Each row was made from one walk, in order. Every step used is in the known rows, and no mark comes twice. Write each row's walk.
Known rows:
tamu > rinag > kemo: -0.055 0.710 2.247 -1.595 3.794 -1.361 -3.420 -2.481 0.873 0.620 -6.057
 2.856 -3.245 1.325 1.125 -4.746 1.512 -0.779 -4.465 -0.483 2.826 6.526
 -2.219 -1.294
purak > rinag > vadu: -0.341 3.496 0.566 -2.324 1.767 -2.664 1.302 -2.792 -1.653 0.392 -2.706
 2.000 0.375 2.635 1.103 -0.032 1.143 -0.466 -2.304 0.487 2.727 -4.162
 -1.624 1.308
vadu > rinag > vitob: 0.351 2.853 1.738 -1.869 4.552 -1.182 0.353 -0.822 0.612 -0.084 -0.785
 2.366 -0.380 0.804 2.002 -0.548 -0.871 -0.983 -1.161 4.738 3.466 -4.402
 -4.403 1.162
kemo > vadu > rinag > tamu: 0.691 2.042 -0.832 -2.302 3.755 -1.712 1.682 0.105 -1.157 0.316 -2.453
 3.326 1.042 1.462 -0.966 -1.823 -1.137 -1.457 -3.343 -0.356 2.929
 -1.064 -3.692 1.446
vadu > mebor > rinag: -2.942 0.901 0.392 0.281 -7.283 -2.204 3.265 1.446 0.224 0.262 -5.242
 0.322 0.226 1.247 2.939 0.875 1.678 0.889 -0.892 1.484 0.355 3.290
 -0.473 -0.520
tupep > rinag > vitob > tamu: 0.117 2.845 0.790 0.039 0.222 2.997 2.098 -1.590 -0.023 -1.470 -1.692
 3.826 -2.569 1.691 2.736 2.356 -0.729 -1.027 -1.585 5.840 0.723 -3.003
 -4.138 0.361
kemo > vadu > rinag: 0.573 1.555 -0.867 -2.328 0.858 -4.151 0.992 0.114 -1.023 0.921 -1.568
 2.077 3.255 2.226 -0.556 -2.510 -0.340 -1.588 -2.627 0.968 3.836 0.128
 -2.628 2.008
mebor > vitob: 1.287 2.180 3.202 -0.507 -0.401 -0.814 -0.045 0.631 -0.228 -5.426 -0.037
 -1.462 -2.352 1.052 1.584 -3.909 0.862 -2.294 1.362 -0.674 3.180 -0.794
 -3.740 1.312
vitob > rinag: -0.422 1.953 1.219 -1.986 1.255 -0.339 1.637 5.088 1.004 2.646 -1.433
 2.324 -3.341 1.716 0.741 -2.845 0.620 -0.872 -1.318 0.803 1.986 2.519
 -3.074 0.016
rinag > vadu > mebor > bove: -4.995 1.059 0.876 -2.084 -4.333 -5.146 3.414 -2.649 -0.655 3.116 -3.798
 -2.691 5.897 3.521 1.384 -0.691 2.191 2.334 -3.207 0.013 4.171 0.660
 -0.956 0.974
tupep > mebor: 1.797 0.762 0.384 0.071 1.882 -0.474 -6.259 0.353 0.594 -0.475 -5.415
 -3.135 -2.615 3.468 3.583 -1.575 0.495 -1.023 -0.308 1.240 1.187 2.522
 -1.564 -2.712
tupep > rinag: 0.451 1.432 0.828 -1.820 -4.578 -0.270 0.570 0.160 0.857 -1.366 -3.887
 2.348 -2.926 2.936 2.198 3.664 0.678 -1.281 -1.301 1.303 1.348 0.065
 -2.388 -0.162
purak > bove: 0.054 2.934 3.254 -3.094 -1.337 -2.627 1.396 2.972 1.246 2.380 -5.051
 -2.068 -1.763 3.482 3.014 -0.503 -0.377 -5.651 -3.665 2.008 3.361 0.989
 -4.611 2.964
tamu > rinag > kemo > vadu > mebor: -1.828 0.588 0.294 -0.866 0.961 -3.599 -2.921 -2.835 0.008 0.414 -4.776
 2.653 2.059 1.870 0.998 -6.068 1.804 -0.488 -5.740 -0.191 2.762 5.783
 -0.562 -0.465
mebor > bove: -3.549 0.565 3.302 -2.601 -2.257 -2.628 4.178 -1.072 2.035 4.950 -4.985
 -1.366 -0.577 2.692 0.998 -1.100 0.291 1.234 -1.989 1.685 4.715 3.976
 -4.161 0.083
purak > rinag > vadu > mebor > vitob > tamu: -2.039 4.360 -0.025 0.185 0.818 -1.154 3.182 -4.069 -2.004 -2.823 -0.841
 2.156 3.195 1.712 3.195 -2.370 0.866 0.633 -2.609 -1.185 1.915 -7.686
 -1.599 0.926
tamu > rinag > kemo > vadu > mebor > vitob: -1.814 1.174 1.053 -0.358 0.969 -3.658 -3.061 -2.988 -0.302 -3.148
 -2.391 2.798 2.827 1.653 1.261 -7.733 1.876 -0.716 -5.156 -1.406 2.601
 4.008 -0.750 0.090
vitob > tamu: 1.466 1.773 0.583 0.215 3.274 3.522 3.504 -0.491 -0.571 2.619 -5.396
 -0.023 -4.793 0.328 1.325 -1.945 -0.850 -0.955 -0.694 1.242 2.804 2.360
 -5.323 -0.661
vitob > mebor > bove: -2.114 0.510 3.210 -0.263 -2.993 -2.900 6.732 -0.647 2.087 7.402 -4.459
 -3.355 0.282 3.168 2.786 -0.562 2.278 1.903 -2.265 4.403 2.143 4.436
 -2.040 -1.515
mebor > vitob > rinag: -0.031 2.885 2.691 -0.872 0.836 -0.554 1.032 3.893 0.263 -4.534 2.461
 1.892 -1.768 1.278 1.460 -5.596 0.903 -1.476 0.167 -1.303 1.754 -0.972
 -3.454 1.222
vitob > tamu > rinag > kemo: 0.541 1.530 1.006 0.255 6.575 2.987 0.599 -3.152 -0.222 2.013 -6.614
 3.570 -4.225 0.097 1.392 -5.163 -0.157 -0.005 -4.559 -0.572 2.052 5.311
 -4.409 -1.908
kemo > vadu > rinag > vitob > bove: -1.715 2.158 -0.083 -2.967 2.516 -4.593 1.781 -2.686 -1.613 -0.608 1.229
 1.980 5.067 2.712 -0.109 -3.421 -1.327 -2.010 -3.576 4.772 4.336 -1.457
 -4.059 3.566
tamu > rinag: -0.428 1.181 0.685 -0.737 2.731 -0.491 0.967 -0.766 1.122 0.440 -4.132
 2.965 -4.557 2.381 1.159 -5.358 0.341 -1.610 -2.328 1.122 3.149 6.945
 -3.782 0.936
mebor > vitob > tamu > rinag > kemo > vadu: 0.579 2.438 1.558 0.922 4.786 0.819 0.385 -2.570 -1.427 -4.803 -0.502
 3.224 0.009 0.439 0.933 -8.573 0.186 -1.124 -3.134 -1.952 2.068 1.574
 -4.046 0.601
tamu > rinag > vitob > bove: -3.128 1.901 1.747 -1.452 4.696 -1.002 1.941 -4.290 0.194 -1.564 -0.566
 2.995 -2.507 2.971 1.552 -6.465 -0.757 -2.203 -3.581 5.709 4.110 5.124
 -5.437 2.769
kemo > vadu: 0.855 1.004 -0.427 -1.702 -0.992 -3.188 0.552 0.805 -1.495 1.448 -2.508
 -1.016 1.238 2.531 -1.055 -2.986 0.608 -2.464 -0.952 2.704 3.786 3.414
 -2.309 2.074
vitob > tamu > rinag > kemo > vadu > mebor > bove: -3.510 1.284 0.108 0.650 2.934 0.087 2.942 -4.615 0.032 3.650 -5.585
 3.636 2.069 1.170 1.620 -6.383 -0.006 1.932 -6.747 -0.339 2.654 5.182
 -3.245 -1.174

Write each row's walk:
-2.083 2.287 0.150 -1.100 -6.741 -2.892 0.856 -1.728 -1.197 -5.354
 -0.713 1.555 4.125 3.710 2.722 2.343 2.079 0.293 -2.427 -1.331 0.847
 -4.008 -0.411 1.004
tupep > rinag > vadu > mebor > vitob
-2.694 1.853 -1.684 1.167 -3.244 -1.885 4.121 -0.095 -2.265 0.615 -1.601
 1.838 4.617 1.388 0.860 -2.644 0.359 -0.099 -2.372 5.320 0.751 1.721
 -1.275 2.088
kemo > vadu > mebor > rinag > vitob > tamu
0.858 0.336 3.008 0.108 -3.193 -2.584 2.559 0.754 -0.197 4.145 -6.280
 -0.471 -0.976 1.366 2.226 1.729 3.771 1.241 -2.846 3.392 -2.153 5.769
 0.708 -3.148
vitob > mebor > rinag > kemo
1.113 1.316 2.745 -3.275 3.121 -2.654 -3.400 -1.692 0.688 0.960 -5.453
 1.889 -0.044 0.214 1.608 0.566 0.546 0.253 -3.662 -1.877 3.019 -1.805
 -2.309 -2.266
vadu > rinag > kemo
-2.274 3.944 2.872 -0.009 1.895 -1.663 4.775 -3.334 1.169 3.444 -0.804
 1.353 0.130 2.225 3.955 -0.725 0.804 0.644 -2.333 8.083 1.920 -5.206
 -2.343 0.196
purak > rinag > vitob > mebor > bove
-2.623 0.455 1.623 -0.458 -6.594 -2.935 -0.261 -0.008 0.043 0.310 -6.727
 0.254 1.316 0.303 2.854 1.436 2.656 1.521 -2.671 0.250 -0.005 2.914
 0.562 -2.108
vadu > mebor > rinag > kemo
-4.471 0.709 -0.312 -1.108 -5.776 -5.269 3.392 -1.074 -0.042 3.197
 -2.699 -1.758 6.414 3.108 0.835 -3.073 0.857 0.609 -2.895 2.230 4.383
 2.514 -1.300 1.507
kemo > vadu > mebor > bove
0.114 1.128 0.942 0.064 -3.423 -3.229 6.173 1.079 -1.739 3.966 -4.046
 -0.342 0.978 2.773 1.175 1.318 3.636 1.178 -2.073 3.804 -1.848 5.371
 0.318 -0.526
vitob > mebor > rinag > vadu
-0.304 2.350 1.296 -2.000 4.731 2.542 2.503 4.914 0.880 1.768 -2.633
 3.800 -6.115 0.771 0.177 -1.937 -0.208 -0.893 -2.258 -0.857 0.854 1.189
 -4.337 -0.794
vitob > rinag > tamu
-0.461 0.821 2.133 -1.378 -2.506 -4.616 -4.684 -1.993 -1.235 -2.250
 -3.038 -1.974 5.010 0.846 1.182 -3.272 2.484 -0.556 -3.322 -1.001 2.820
 -0.331 0.417 -0.907
rinag > kemo > vadu > mebor > vitob
-0.224 0.594 0.974 -1.694 3.246 -3.057 -3.156 -2.468 -0.293 0.712 -4.670
 3.469 0.013 1.880 -0.215 -6.081 1.494 -1.227 -5.283 0.128 2.753 7.020
 -1.544 -0.051
tamu > rinag > kemo > vadu
1.035 2.929 1.618 0.603 5.716 3.469 2.150 -1.308 -0.762 1.226 -2.009
 0.105 -3.414 0.025 1.757 -2.231 -1.002 -1.453 0.050 7.540 2.882 -1.255
 -5.613 1.075
rinag > vitob > tamu
-1.028 1.574 -0.070 -1.673 3.464 -2.323 1.072 -2.012 -1.029 0.475 -3.237
 2.927 -0.880 3.496 -0.168 -5.233 1.317 -0.823 -3.641 0.091 3.076 5.985
 -2.644 1.968
tamu > rinag > vadu
-2.933 1.540 -0.710 -0.692 0.718 -2.946 1.452 -2.530 -0.617 0.039 -3.195
 2.079 1.601 3.367 1.443 -5.161 1.843 0.117 -4.022 -0.175 2.870 4.571
 -1.421 1.551
tamu > rinag > vadu > mebor
-0.209 4.260 1.863 -0.758 3.524 -0.216 0.640 -2.423 0.038 -0.376 -0.958
 2.492 -2.574 1.202 2.874 -0.848 -0.228 -1.650 -0.600 6.523 3.007 -6.289
 -3.125 1.329
purak > rinag > vitob
-0.252 1.261 1.550 -0.279 -0.602 -2.401 -3.056 -2.653 -1.835 -1.506
 -3.475 -1.111 4.624 0.033 1.271 -3.857 1.656 0.013 -3.790 -1.262 2.418
 -0.708 -0.614 -1.237
rinag > kemo > vadu > mebor > vitob > tamu
-0.498 3.152 2.173 -1.632 1.413 -2.011 1.145 2.833 -1.172 -4.449 3.239
 1.754 1.216 2.221 0.379 -5.506 1.612 -0.767 -0.935 -2.106 1.856 -1.739
 -2.612 2.208
mebor > vitob > rinag > vadu
-2.729 2.799 1.402 0.509 -1.493 0.199 2.010 2.533 0.768 -4.429 0.174
 0.744 -0.076 0.611 3.353 -3.664 0.932 -0.099 -1.013 -2.260 1.299 -3.284
 -2.525 -0.265
vadu > mebor > vitob > rinag > tamu
-2.867 2.373 1.437 0.594 -3.779 -1.637 1.448 2.547 0.926 -3.922 1.128
 -0.180 1.618 1.184 3.746 -4.358 1.532 -0.034 -0.524 -1.221 1.968 -2.329
 -1.600 0.234
vadu > mebor > vitob > rinag
0.468 2.409 0.793 -0.050 3.252 -1.511 -5.515 1.966 -0.616 -5.108 0.982
 -0.304 1.484 3.915 3.190 -5.384 1.292 -0.161 -1.359 -2.024 -0.310
 -1.117 -1.018 -1.132
tupep > mebor > vitob > rinag > vadu
0.296 1.898 -0.264 1.095 5.814 3.759 4.064 -1.782 -0.031 1.823 -5.099
 3.745 -5.258 0.949 1.435 -5.632 -1.027 -0.699 -2.895 0.682 2.380 5.628
 -5.634 -0.157
vitob > tamu > rinag
-1.962 2.024 0.872 -0.906 -3.068 -3.892 0.736 -1.592 -2.153 -3.525
 -0.718 -2.691 4.848 2.508 1.762 -2.312 2.505 0.115 -0.988 -1.423 3.137
 -2.348 -0.810 1.801
rinag > vadu > mebor > vitob
0.278 1.704 0.596 0.827 1.175 -0.469 -4.214 0.924 -0.401 -1.678 -3.835
 0.522 -1.412 3.050 3.443 -0.615 0.630 -0.015 -0.571 5.343 -1.676 2.715
 -1.154 -1.347
tupep > mebor > rinag > vitob
-3.024 2.071 -0.004 -0.041 0.669 -3.147 1.268 -2.541 -0.868 -3.461
 -0.849 2.196 2.468 3.053 1.781 -6.613 1.991 -0.013 -3.430 -1.516 2.739
 2.830 -1.529 2.102
tamu > rinag > vadu > mebor > vitob
-3.627 0.871 1.363 -1.344 0.650 -4.556 -1.774 -5.267 -0.681 -4.046
 -1.790 2.551 3.828 2.431 1.408 -8.265 1.156 -0.850 -6.523 -1.501 3.252
 4.914 -1.726 0.708
tamu > rinag > kemo > vadu > mebor > vitob > bove
-0.068 0.449 1.616 -2.220 -3.106 -3.773 -0.936 0.728 -1.865 0.910 -5.848
 2.776 1.152 0.896 -1.014 0.310 2.151 0.146 -3.482 0.989 -0.604 6.070
 -0.024 -0.533
mebor > rinag > kemo > vadu
-0.910 0.912 0.546 -1.938 -6.221 -3.314 -3.325 -2.112 -0.300 -1.421
 -4.585 2.050 3.569 2.436 2.069 2.952 1.975 0.000 -4.595 0.014 0.804
 -0.916 0.694 -1.575
tupep > rinag > kemo > vadu > mebor
0.756 2.162 1.265 0.478 2.780 -0.327 -5.648 2.978 0.642 -5.148 0.255
 -0.271 -0.868 3.219 3.944 -5.568 0.721 -0.693 -0.344 -1.107 -0.256
 -0.563 -1.699 -1.883
tupep > mebor > vitob > rinag
-1.719 2.553 2.796 -0.901 2.864 -2.525 4.427 -1.830 1.709 3.699 -0.695
 1.377 2.326 1.866 3.126 -0.520 0.240 1.384 -2.853 6.265 2.519 -3.373
 -3.332 0.050
vadu > rinag > vitob > mebor > bove
-2.552 2.074 2.439 -0.038 -3.114 -2.273 -1.374 1.489 0.829 -3.725 -0.218
 -0.283 2.408 0.586 3.762 -3.947 2.155 0.505 -1.902 -2.281 1.685 -2.556
 -0.649 -1.144
vadu > mebor > vitob > rinag > kemo
-0.824 2.030 2.039 -0.563 -1.175 -0.670 2.570 1.585 -0.811 -0.198 -2.611
 2.785 -2.561 1.071 0.634 0.571 0.849 -0.689 -0.103 6.956 -0.171 3.148
 -2.793 1.693
mebor > rinag > vitob
-5.495 1.178 0.011 -1.083 -0.400 -3.971 3.432 -3.563 0.294 1.800 -3.389
 2.248 3.393 3.958 1.430 -5.218 1.592 1.684 -5.115 -0.328 3.539 5.256
 -1.727 1.456
tamu > rinag > vadu > mebor > bove
-0.995 1.405 0.757 -2.067 -2.992 -3.042 3.356 1.032 -2.586 0.597 -4.355
 2.249 0.244 2.386 -0.957 1.136 2.087 0.632 -1.689 0.996 -0.294 5.106
 -1.176 1.559
mebor > rinag > vadu
-1.919 2.539 2.143 -3.037 4.060 -2.313 1.905 -3.566 0.188 -1.382 -0.038
 1.937 0.880 1.839 2.041 -1.153 -1.714 -1.254 -2.773 4.450 4.508 -3.293
 -5.483 1.929
vadu > rinag > vitob > bove
-1.020 2.581 0.987 -1.643 -0.559 -3.890 -2.690 -3.644 -0.654 0.410
 -4.154 1.809 3.109 1.047 2.336 -0.949 1.428 -0.210 -4.392 0.306 2.348
 -4.309 0.385 -1.167
purak > rinag > kemo > vadu > mebor
